Each row comes from the steps of one walk. Every step used is in the known rows, and no mark comes twice. Write the walk behind each row, first mark first.
(in the rows, 128 means zero)
Known rows
noluv/gume/pive/bopal/vikeb/gunin: [162 104 108 229  53 111 138 129 136 156 128 117 141 160 125 133 131 118
 168 133  17 167 102 118 115 137  89]
girodas/noluv/gume/pive/piva: [145  93 111 174  80 151 113 104 123 171 142 127 152 119 127 150  97 116
 220 133 118 192 166 110 144 123 134]
gume/pive/piva: [156 124 117 156  97 128 107 115 131 125 157 101 152 128 114 145 124 109
 164 141 116 198 114 120 156 130 131]
bopal/vikeb/piva: [126 159 138 113 142 119 134 125 136  81 116  94 137 127 122 125 127 130
 108 147 115 167  46 114 118 151 132]
piva/vikeb/bopal/pive: [131 157 124 207  71  93 105 114 148 139 123 113 158 144 128 124 166 140
 119 136  79  99  23 139 116 127  56]
piva/vikeb/giram/pive/gunin: [139 109 113 168 121  59 120 102  79 111 105 109 163 129 121 118  91 130
  85 137 119 109 104 148 128 143  78]
noluv/gume/pive/piva/vikeb: [157  68 133 183  90 132  99  99 132 149 154 125 167 139 117 148 115 112
 178 148  95 140  89 130 168 115 124]
piva/vikeb/giram/pive/bopal: [146  99 110 192 102  67 128  92 101 113 114  97 160 149 117 147 106 137
  75 147  97 145  92 152 146 132  63]
gume/noluv/girodas: [141  88 133 151 101 119 119 155 121 140 133 126 113 128 124  89 151 126
 161 117 187  96 121 120 141 107 118]
girodas/noluv/gume/pive/bopal/vikeb: [156  99  96 217  81 146 137 115 134 180 114 121 136 129 133 134 118 143
 189 135  52 171 131 106 118 142 111]
pive/gume/noluv: [131 109  97 153 114  97  91 141 141 108 141 115 142 113 136 119 172 139
 173 129 199 118 122 137 139 141 125]
giram/pive/piva/vikeb/bopal: [140 116 118 204  77  78  92  87 128 100 142  98 190 144  94 112 169 116
 101 148  84 158  88 153 151 110  74]
gunin/vikeb/giram: [128 172 101 132 147 129 125 129 113 110 128 100 123 142 130 156 117 130
 120 151 108 111 114 113 134 120 110]
vikeb/bopal/pive/gume/noluv/girodas: [141 144  94 211  22  70  81 150 128 130 136  88 134 126 129  95 217 146
 182 134 149 104  73 131 107 113  65]
gunin/vikeb/giram/pive: [140 161 100 139 125  99 125 116  88  94 129  84 138 148 114 158 108 147
 108 158 103 117 135 110 133 109  78]
girodas/noluv/gume/pive/bopal: [151  70 102 207  65 132 136 106 135 191 114 124 124 129 141 145 103 128
 198 119  85 170 166 115 135 126 111]
pive/bopal: [135 115 122 158  86 113 132 119 147 124 118 120 128 137 132 121 120 129
 107 129  90 170 119 140 130 132 117]
girodas/noluv/gume: [117  93 118 139 123 150 132 119 121 176 113 155 130 118 144 132 108 135
 183 121 139 121 174 117 118 118 133]
girodas/noluv/gume/pive: [144  85 107 181 100 145 127 116 112 195 125 132 124 120 136 150 109 129
 214 122 119 134 170 102 133 124 122]
gunin/vikeb/bopal/pive/gume/noluv: [137 186  75 205  38  88  64 140 173  99 137  77 151 141 138 123 213 161
 181 147 114  91  52 116 119 122  56]
piva/vikeb: [131  99 130 159 154 131 120 115 144 136 132 128 149 132 130 117 136 124
 117 127 113  91  80 143 141 134 115]
pive/bopal/vikeb: [141 146 116 162 110 126 136 125 149 115 117 115 138 139 125 109 143 147
 100 143  64 167  85 132 111 146 114]
gunin/vikeb/piva: [125 156 140 118 129 127 126 116 157  86 122  76 126 137 134 136 117 119
 123 139  92 137  70 105 137 127 127]
bopal/pive/gunin/vikeb: [138 192 121 142  70 127 116 131 152 103 116  99 139 141 149 115  95 152
 132 132  54 101  77 111  92 132  91]
giram/vikeb: [128 117 103 123  99 118 129 131 161 126 125 122 137 132 124 107 186 113
 102 132  93 105 107 114 147 114 118]
noluv/gume: [127  97 139 120 107 134 130 128 116 148 123 155 122 137 131 141 109 139
 147 138 140 106 148 123 127 104 133]
gume/pive/bopal: [162 103 106 191  65 110 127 116 145 147 127  98 122 138 127 139 131 124
 144 127  69 180 119 125 148 138 110]
gume/pive/piva/vikeb: [159 101 122 192 113 128  97 100 146 132 160  97 173 130 115 137 134 103
 151 138  93 157  69 133 168 137 117]
gume/pive/piva/vikeb/bopal: [152 113 108 235  80 102  85  98 151 131 149  90 171 139 107 121 181  93
 146 140  73 162  60 142 167 129  91]

Write each row's walk
[122 117 125 108  96  97 135 120 170  91 111  98 132 126 125 116 172 102
  90 139 115 144  61 109 153 127 121] : giram/vikeb/piva
[132 191 116 166  33 104  96 114 143 108 134 109 165 140 117 136 148 133
 135 152 107 188  68 133 113 121  77] : vikeb/bopal/pive/piva
[154 113 113 163  86 102 123 127 123 141 121 111 124 120 132 112 113 115
 154 117  93 141 132 121 130 150 122] : gume/pive/gunin
[138 169  77 155 120  85  97 112  85  80 138  61 148 137 122 164 136 150
 129 162  86 123 138 124 126 123  81] : gunin/vikeb/giram/pive/gume
[140  94 105 162  95 107  95 149 119 127 143 101 124 115 133  87 182 127
 183 124 176 100 128 134 135 122 122] : pive/gume/noluv/girodas
[129 178 115 175  29  80 112 129 136 122 101 113 141 133 135 104 144 140
 119 129  84 136  81 132  87 136  72] : vikeb/bopal/pive/gunin
[152 127 106 170  75 108 119 128  96 141 115 107 116 144 138 157  87 129
 166 148  86  99 140 101 131 119 108] : noluv/gume/pive/gunin/vikeb/giram
[144 101  96 154  90  68  91 128 112  94 142  97 156 121 119 122 152 155
 165 136 187 123 142 135 140 125  97] : giram/pive/gume/noluv
[151  86 128 159  86 124 124 125 112 168 134 128 119 134 124 158 113 133
 187 135 117 122 145 108 144 110 123] : noluv/gume/pive
[141 161 104 140 112  72 132 125  65  88 106 104 151 128 113 116  94 151
  89 152 113 149 120 128  98 150  85] : bopal/vikeb/giram/pive/gunin
[164 101 115 189  66 128 134 120 130 153 125 116 128 148 123 140 128 151
 156 150  50 162 108 113 126 129 109] : noluv/gume/pive/bopal/vikeb
[128 170 101 138 121 112 121 130 110 103 105 105 126 134 140 125 103 123
 112 138  93 107 122 121 116 136 110] : pive/gunin/vikeb/giram
[142 170 104 131 107 104 109 104  94  68 145  80 167 149 104 166  98 133
 112 168 104 176 128 117 142 106  90] : gunin/vikeb/giram/pive/piva
[125 124 116 158 162 108 117 116 110 129 125 123 147 131 128 144 118 121
 102 140 139  96  81 143 142 139 103] : piva/vikeb/giram
[136 161 102 162 119 106 140 125 116 108 109 109 136 141 126 140 124 142
  87 155 100 181  88 134 114 153 102] : pive/bopal/vikeb/giram
[136 133 107 132  95  57 130 117  64 101 102 111 140 124 120 129  83 136
  94 139 144 147 154 134 114 136  90] : vikeb/giram/pive/gunin
[158 104 137 175  56 106 138 111 139 121 112  88 127 142 124 148 109 135
 146 157  74 203  60 107 136 139 115] : noluv/gume/pive/bopal/vikeb/piva
[139 150 127 189  82 115 105 111 165 116 152 115 202 149 130 131 110 107
 137 126  79 151  14 146 114 144  72] : bopal/pive/piva/vikeb/gunin
[122 129  89 166  63  89 117 130 164 127 114 113 134 139 116  94 242 106
  88 137  74 115  98 119 144 106  89] : giram/vikeb/bopal
[143 144  74 163 106  68  84 126 101  77 139  68 152 136 120 149 150 162
 151 158 174 109 133 119 145 121  74] : gunin/vikeb/giram/pive/gume/noluv
[129 124 118 153 143 112 102 102 119 103 140 116 174 133 120 146 110 105
 112 152 144 156  65 151 153 138 114] : pive/piva/vikeb/giram
[167 133 107 199  87 123 131 123 145 131 129  92 133 140 118 127 147 137
 134 140  44 180  82 118 129 153 105] : gume/pive/bopal/vikeb
[147  63 111 209 108 152 102  91 139 177 145 126 173 123 126 138 105 109
 209 129 104 151 113 125 156 128 120] : girodas/noluv/gume/pive/piva/vikeb
[130 180 116 173  49  97 112 127 133 132 117 112 140 140 125 136 159 145
 131 138  98 130  72 125 104 121  67] : vikeb/bopal/pive
[133 142 136 147 102 105 138 112 155  83 106  85 136 135 127 122 121 129
  89 146  83 207  44 127 122 157 122] : pive/bopal/vikeb/piva
[130 180  94 158   4  90 101 118 175 104 133 100 171 145 111 116 210 121
 110 158  69 169  43 119 130 105  67] : giram/vikeb/bopal/pive/piva
[159  73 121 182  43 113 132 112 130 168 125 121 116 144 132 153 109 133
 163 138  77 164 139 119 148 115 113] : noluv/gume/pive/bopal
[130 104 122 198 140 110 123 124 151 142 136 125 163 142 134 111 133  93
 125 106  79  94  69 146 125 144  92] : piva/vikeb/gunin
[141 167 106 135 137  88 132 124  64  94 124 103 151 139  99 150 117 157
  93 165 125 150 110 119 113 136  83] : bopal/vikeb/giram/pive
[125 117 117 208 113 101 109 114 145 142 124 119 148 136 122 105 191 111
 106 127  89  96  75 149 137 124  90] : piva/vikeb/bopal
[134 213 108 177  44 124  92 115 164  88 142  85 167 154 122 140 159 137
 138 157  48 159  50 115 116 107  72] : gunin/vikeb/bopal/pive/piva
[147 154  99 172  86  87 130 104 106  92 118  74 139 161 121 157 110 146
  85 157  71 157 134 120 134 114  67] : gunin/vikeb/giram/pive/bopal
[151 139 124 160  84 107 119 117 151  97 112  58 123 129 136 123 102 105
 148 127  60 148  77  97 139 146 118] : gume/pive/gunin/vikeb/piva
[145 102  97 187  81 151 121 119 136 172 111 113 125 126 147 116  98 127
 214 115  48 105 164  94 124 126 120] : girodas/noluv/gume/pive/gunin/vikeb
[146 136 134 146  77  74 141 101 131  66 105  69 151 142 109 126 112 145
  78 157  76 214  65 124 121 143  89] : giram/pive/bopal/vikeb/piva
[127 168 106 183  99 123 111 127 152 116 124  96 128 148 123 118 191 123
 127 134  58 103 110 117 127 109  96] : gunin/vikeb/bopal
